Every row comes from one small tree of marks. The marks that hang from a mark follow it in brackets, in alphabetical order. Every link used is in the known rows. Which tree was each row made from?
Known rows
reti{kulif{kider{nizi} maneb}}: 114 -16 -33 -45 -76 -16 -42 61 -8 22 72 164 115 -45 90 35 -36 88 -39 -40 92 -68 22 23 -102
maneb{zumig{penufur{kulif} vubi}}: 20 6 59 12 108 -65 -117 20 213 32 -5 -19 -11 32 109 -78 33 -155 60 13 29 -78 52 -4 38
maneb{kulif zumig}: -20 38 38 56 -39 -4 -80 -11 -39 1 -91 73 -71 -96 56 39 141 -22 79 61 -46 -24 61 46 252
mafup{nizi{seter}}: 58 9 12 -17 -35 92 -5 43 64 -81 -31 -23 155 -70 75 -39 -72 35 96 -67 -99 -14 49 -42 21
maneb{kulif{kider{nizi{seter}}}}: 121 -19 72 26 -69 81 5 100 -121 -86 -138 116 106 18 49 10 -87 74 4 23 47 33 102 65 -100
kulif{kider{nizi} maneb{zumig} penufur}: 36 -34 -7 120 -55 -3 -51 58 -56 -37 -80 190 -24 128 77 91 -55 42 -184 -16 -48 -100 103 -16 99
zumig{penufur}: -4 13 -26 26 31 -8 -65 67 119 -11 -2 68 40 -88 86 -34 -38 -79 159 -68 78 -105 14 20 25
zumig{penufur{kulif{kider maneb}} vubi}: 92 -18 74 9 57 52 -132 140 436 -5 34 0 143 30 183 -53 -21 -64 74 -22 166 -88 62 -69 -103
reti{kulif{kider seter} zogur}: 114 3 -93 -101 97 -195 1 24 -86 34 134 32 70 -83 57 30 98 31 86 -26 -59 -105 -52 28 7
zumig{penufur{kulif{maneb seter}} vubi}: -52 -15 113 17 -6 -82 -119 64 605 134 119 -13 28 -54 299 -86 -20 -143 202 -17 127 -62 7 4 94
reti{kulif{kider maneb seter} zogur}: 119 20 -44 -108 48 -187 -42 24 113 75 163 66 64 -120 132 80 117 29 103 -37 -44 -67 -48 12 87
reti{kulif{maneb seter} zogur}: 60 29 -56 -118 -52 -232 -44 -31 161 137 184 83 -59 -281 134 59 114 -46 212 -33 -54 -32 -73 51 158
reti{kulif}: 66 -2 -103 -49 -74 -58 -19 23 -58 10 77 108 71 -201 7 -9 40 -27 122 17 25 -107 -22 32 -20
kulif{kider{nizi} maneb seter}: -59 -50 58 119 -28 23 -38 43 167 85 50 100 120 42 211 3 -55 49 -36 -58 76 -46 33 19 43
reti{kulif{maneb penufur} zogur}: 171 14 -159 -122 -165 -210 -27 50 -18 -4 93 185 -168 -295 19 107 12 -51 170 3 -69 -89 -27 14 79
penufur{kulif zumig{vubi}}: 95 -84 -13 134 -112 120 -29 32 243 2 -12 5 -5 -23 37 -81 -91 -94 44 27 185 -72 58 -46 -234
kulif{kider penufur{zumig} seter}: 36 -79 -29 196 -67 -1 56 108 116 -60 -28 90 85 177 77 30 -117 35 -63 -11 76 -208 52 -32 -55
kulif{kider maneb seter}: -45 -23 53 115 9 29 -65 57 287 55 58 51 194 -5 179 32 59 13 21 -26 45 -74 26 -37 128
mafup{nizi}: -21 -7 -55 29 -63 109 -37 33 20 -33 14 -12 51 -118 117 -38 -19 62 97 -83 -31 -77 19 -38 59
kider{nizi{mafup}}: 3 -58 -140 46 -166 12 -61 56 -220 -1 -9 57 -169 -69 111 -57 -85 -22 -40 -133 140 -4 19 42 -159
kulif{kider}: 35 -34 -54 110 28 121 -38 83 -49 -70 -39 60 188 -20 8 6 25 17 -16 -13 47 -97 49 -48 -67
penufur{kulif{maneb} zumig}: 35 -77 -17 163 -139 147 -63 60 378 35 16 119 131 -89 46 -9 -19 -95 38 -8 145 -75 105 -67 -109
zumig{penufur{kulif} vubi}: 29 -25 7 11 22 -5 -95 86 259 14 22 2 13 -74 126 -104 -52 -145 163 -3 135 -82 29 -4 -119
nizi{mafup seter}: 100 -19 -58 -7 -94 -19 -51 75 -61 -80 -39 -7 12 -67 46 -29 -44 -77 38 -80 37 26 43 -6 -93
kulif{penufur{zumig} seter}: -14 -75 -46 194 -159 -49 54 59 160 -2 0 105 -42 40 84 4 -125 -44 37 -1 62 -172 33 3 17
penufur{kulif{kider{nizi} maneb{zumig}}}: -19 -60 17 128 48 91 -108 41 67 37 -31 155 178 98 76 12 47 -22 -180 -12 -7 -48 143 -35 -9

Write each row's tree
41 -89 -115 133 -98 52 21 133 -228 -97 -84 192 2 57 22 24 -162 43 -101 -20 49 -136 68 8 -146 -> kulif{kider{nizi} penufur}
-24 21 98 54 -131 -175 -32 -4 109 32 -50 21 -312 -4 207 29 47 -29 96 115 -50 -60 8 76 343 -> maneb{kulif{penufur seter} zumig{vubi}}
42 54 98 15 -70 -32 -93 -36 43 11 -76 -13 -233 -84 108 4 102 -16 94 84 15 13 27 44 217 -> maneb{kulif zumig{vubi}}
133 -54 -32 133 -209 14 28 45 117 -73 -55 37 -204 0 43 -4 -194 -24 27 22 143 -124 22 -28 -119 -> kulif{penufur{zumig{vubi}}}
-67 -126 -103 95 -32 7 -61 128 -75 36 48 39 72 145 199 -91 -31 -17 -131 -106 142 -76 64 13 -217 -> penufur{kulif{kider{nizi{mafup}} seter}}
197 -91 -14 141 -112 63 92 123 -95 -158 -144 176 94 223 -42 28 -285 54 -156 -22 59 -98 120 -14 -291 -> kulif{kider{nizi{seter}} penufur{zumig}}
-22 86 198 -37 53 -201 -93 -11 283 86 -1 -80 -199 48 291 -31 77 -45 181 31 24 -37 -9 99 349 -> maneb{kulif{seter} zumig{penufur vubi}}
250 -21 -191 -54 -151 -176 53 39 -133 -57 40 148 -181 -131 -68 73 -80 -21 95 -14 0 -159 -9 19 -137 -> reti{kulif{penufur{zumig}} zogur}
-20 -35 -4 103 -106 -39 3 148 22 -52 -52 111 -13 24 165 56 21 57 69 66 12 -143 41 39 169 -> maneb{kulif{kider penufur seter}}
-85 -45 78 139 113 10 -111 35 325 89 52 62 267 110 152 26 168 -57 -84 25 -68 -89 103 -64 186 -> penufur{kulif{kider maneb{zumig} seter}}
-34 -15 60 138 6 -105 -55 49 178 11 -1 104 75 136 158 105 74 1 -96 15 -105 -142 63 -36 294 -> kulif{kider maneb{zumig} penufur seter}
139 -54 -66 58 -82 -145 75 105 62 -47 67 104 99 156 75 43 -85 70 -39 6 62 -249 12 6 -86 -> reti{kulif{kider penufur{zumig} seter}}
-32 73 197 -10 82 -198 -129 -48 498 132 76 -66 -105 46 293 -18 43 -88 108 -44 12 -38 -15 31 337 -> kulif{maneb{zumig{penufur vubi}} seter}
149 -90 -3 142 -26 157 -33 93 202 -56 -35 -20 122 121 35 -62 -75 -7 -66 25 206 -113 86 -95 -312 -> penufur{kulif{kider} zumig{vubi}}
204 -30 25 97 -206 49 19 129 82 -139 -131 27 -169 97 81 40 -127 97 10 69 186 -122 59 -17 -94 -> maneb{kulif{kider penufur{zumig{vubi}}}}
31 -33 -7 71 -84 103 -26 98 -163 -44 -97 123 0 -14 86 5 -33 92 -1 2 114 -33 70 62 -50 -> maneb{kulif{kider{nizi}}}
1 -72 99 139 -144 28 -54 13 584 129 90 -5 5 -14 208 -66 -49 -91 83 17 182 -44 42 -40 -41 -> penufur{kulif{maneb seter} zumig{vubi}}
70 -13 -160 -81 -84 -295 34 32 -115 32 124 135 -158 -196 56 55 8 -52 176 10 -113 -136 -71 73 94 -> reti{kulif{penufur seter} zogur}
54 6 -4 87 -54 -18 -42 104 -139 -116 -148 122 -50 75 41 100 84 53 -51 82 -71 -129 99 5 198 -> maneb{kulif{kider penufur} zumig}
-95 -3 49 125 -80 -133 -53 -7 228 71 22 126 -77 -11 170 73 53 -75 11 23 -127 -98 42 8 371 -> kulif{maneb{zumig} penufur seter}
